Each row was made from one small tree. Brackets hold a mark, then the marks that hang from it, in alphabetical order. Every link used is in the known rows. Write each row's tree.
In the rows, zero is written as 128.
Known rows
{K {B {A E} D} H}: [146 104 136 113 118 131 118 117 167 155 107 144 134  91 115 115 123 165
 112 183 170 165]
{B {D N} K}: [116 109 113 119 126 118 120 135 169 177 147 139 154  89 150 102  88 104
 123 155 155 169]
{K {B A D G} H}: [118 119 141 135 108 147 104 144 151 168 131 139 132 100 105 108  82 170
 103 170 169 192]
{B {A E} G {K H}}: [173 102 126 100 117 140 128 118 192 152  81 112 138 102 147  87 145 140
 109 175 152 124]
{G {B A D}}: [142 100 157 145  97 139  89 104 140 140 145 137 171 109 120  88 139 149
  82 179 166 181]
{K {B G} H}: [125  85 129 115 104 143 124 108 164 181 130 103 133 111 108 120  78 158
 106 184 192 182]
{A B}: [152  76 120 125 106 104 116  93 158 150 145 111 149 125 136  92 105 143
  90 180 195 159]
{H {K {B A D}}}: [117 109 122 120  87 123  83 111 150 136 132 164 131 106 109 113  83 141
 101 180 168 218]
{E A}: [165  62 124 124  96 112 115  69 175 150 147 104 143 129 133 113 128 121
 104 178 179 178]
{B G}: [140  79 130 108 107 142 116  99 166 157 158  91 142 132 133  97 109 146
  93 177 178 173]
{G {B D K}}: [130  95 132 137  87 133 102 124 168 162 138 123 172 102 138  95 112 120
  94 170 168 171]
{H {K {B {D N} G}}}: [ 86 108 102 104 114 162 102 138 130 176 201 141 124 129 103 118  46 113
 114 139 176 220]
{B D}: [132  93 134 118 109 124 109 106 160 161 159 110 157 112 132 110 106 145
 101 177 172 180]
{G {B {A E} K}}: [175  81 135 115  95 132 114  92 185 122  89 133 155 105 150  72 171 126
  90 185 158 140]
{K {B {D N} G} H}: [ 95 110 124 121 136 156 124 146 137 204 178 126 136 104 103 126  55 138
 118 151 177 191]
{A B E}: [173  67 113 103 114 116 129  92 168 140 146 104 138 133 142  88 131 142
  93 174 191 137]
{K {B G}}: [119  80 123 113  94 142 118 111 172 152 154 113 119 122 120  98  75 155
  96 177 185 202]
{A {B D G K} E}: [149 108  98 113 112 141 125 167 181 150 168 113 130 132 156  70  94 135
  98 131 167 142]
{X {E {A B}}}: [173  72  87 114  91  85  97  80 141 137 158 111 131 164 134 101 124 115
  94 163 212 173]
{B A D G}: [135 114 141 129 112 147  97 135 157 143 159 124 141 120 131  83 111 159
  92 162 155 184]
{D {B A G} N}: [131 113 134 106 123 124  98 145 153 153 151 136 143 100 131  82 113 127
  99 150 153 173]
{K B H}: [132  77 131 114 102 116 124  85 168 176 103 116 143  91 111 132  90 150
 112 204 194 178]
{H K}: [143  75 117  94  96 119 101  64 155 153 136 105 154 125 123 126 114 117
 101 189 184 179]
{B G {K H}}: [143  95 124 111 109 135 125 117 183 184 105  91 151 102 138 111 101 130
 111 178 170 146]
{K {B A D} H}: [126 113 143 136 110 121 103 118 156 165 105 151 143  82 109 118  94 166
 110 189 170 189]

Which tree is each row?
[164 108 118  88  97 120 106 154 208 127 102 127 131  93 160  66 138 130
 100 155 142 141] | {D {B {A E} G K}}
[152 116 122 110 113 148 113 154 191 133 130 129 131 112 155  67 128 140
 102 152 136 154] | {B {A E} D G K}
[157 106 137 106 124 159 109 131 166 133 161 118 132 131 135  79 139 159
  95 155 150 162] | {B {A E} D G}
[141  93 106 145 128 116 116 127 136 171 206 137 143 134 126 102  89 107
 105 130 181 175] | {E {A {B {D N}}}}
[172  90 123 100 105 112 121  97 206 123  79 135 136  97 164  77 155 131
 105 188 151 140] | {B {A E} K}
[123 107 132 135 125 139 119 125 140 204 135 127 185  85 124 119 106 101
 116 161 170 150] | {G {B {D N} {K H}}}
[164  87  97 103 108 135 132 136 191 143 140 102 126 134 158  66 109 131
  96 150 177 134] | {A {B G K} E}
[157  94  88 122  95  94  90 112 132 146 183 121 134 161 129 105 111 122
  97 148 205 182] | {X {E {A {B D}}}}
[147 100 109 128 108 124 125 137 172 181 119 100 150 115 140  95  83 134
 102 161 183 138] | {A {B G {K H}}}
[158  97 128  83 131 107 111 117 167 140 126 140 144  90 139  89 152 121
 107 164 155 146] | {D {B {A E}} N}
[118 111 113 132 139 146 117 156 128 176 217 124 142 137 127  84  69 131
  99 126 177 173] | {A {B {D N} G}}
[161 104 106 115 121 116 134 141 177 176 118 117 155 102 144 105 108 130
 114 158 176 118] | {A {B D {K H}} E}
[135 131 135 133 114 138 106 154 173 173 107 127 153  91 136  95 105 143
 109 164 147 155] | {B A D G {K H}}
[159  85  92 140  88 121 117 136 184 149 156 111 127 141 151  75  88 112
  96 137 176 163] | {E {A {B G K}}}
[102 102 107 108  89 157  95 133 147 159 181 125 125 134 104 116  53 136
 102 156 180 222] | {H {K {B D G}}}
[126 101 112  98 107  89 112 137 184 170 119 135 155  72 153 102  99  94
 117 161 162 157] | {D {B K} N}
[114 122 116 119 139 148 128 156 156 207 150 117 157  94 133 115  76 112
 125 142 157 154] | {B {D N} G {K H}}
[134 121 111 137 113 132 118 169 162 188 143 109 154 111 136  97  70 136
 104 144 175 144] | {A {B D G {K H}}}
[125  96 119 110  84 143  91 105 157 131 131 144 118 128 110  96  86 142
  93 176 172 212] | {H {K {B A G}}}
[134 107 129 113 110 158 111 142 173 129 155 141 109 120 125  80 106 169
  98 159 160 190] | {K {B {A E} D G}}
[150  85 127 102 103 149 117 110 181 121 129 134 106 125 129  78 121 164
  94 178 167 179] | {K {B {A E} G}}
[150  79 136 127  95 126 118  88 168 181  90 104 182  91 129 114 129 117
 102 194 181 142] | {G {B {K H}}}
[116  99 126 134 114 139 112 129 149 177 158 137 172  98 137  98 104 100
 105 152 165 170] | {G {B {D N} K}}
[154 116 133 113  96  82  98 133 191 162  51 136 166  56 142 104 126 127
 110 187 154 140] | {D {B A {K H}}}
[167  96 123  98 109 138 123 119 200 124 105 122 125 115 159  66 143 137
 101 169 147 143] | {B {A E} G K}
[139 101 107 109 149 159 133 153 138 167 218 116 131 146 134  82  93 130
 103 120 175 152] | {A {B {D N} G} E}
[133 103 115 101  85 114 103 156 198 157 124 107 144  93 152  88  92 122
 101 157 162 164] | {D {B G K}}
[147  95 108 148 103 139 106 144 148 159 212 109 131 154 127  87  83 135
  91 126 181 181] | {E {A {B D G}}}
[137 101 115  97  97 133  96 108 160 125 132 157 121 116 114 108 109 139
 105 172 165 194] | {H {K {B {A E} D}}}
[166  80  86 113  93 114  96 104 138 140 183 100 119 183 130  91 112 120
  88 145 211 178] | {X {E {A {B G}}}}
[121 109 109  97 111 118 112 161 179 175 143 122 145  89 150  88  86 101
 110 142 157 163] | {D {B G K} N}
[159  99 138 124 100 140 104 123 177 130 116 141 158 103 146  73 158 131
  92 168 151 149] | {G {B {A E} D K}}
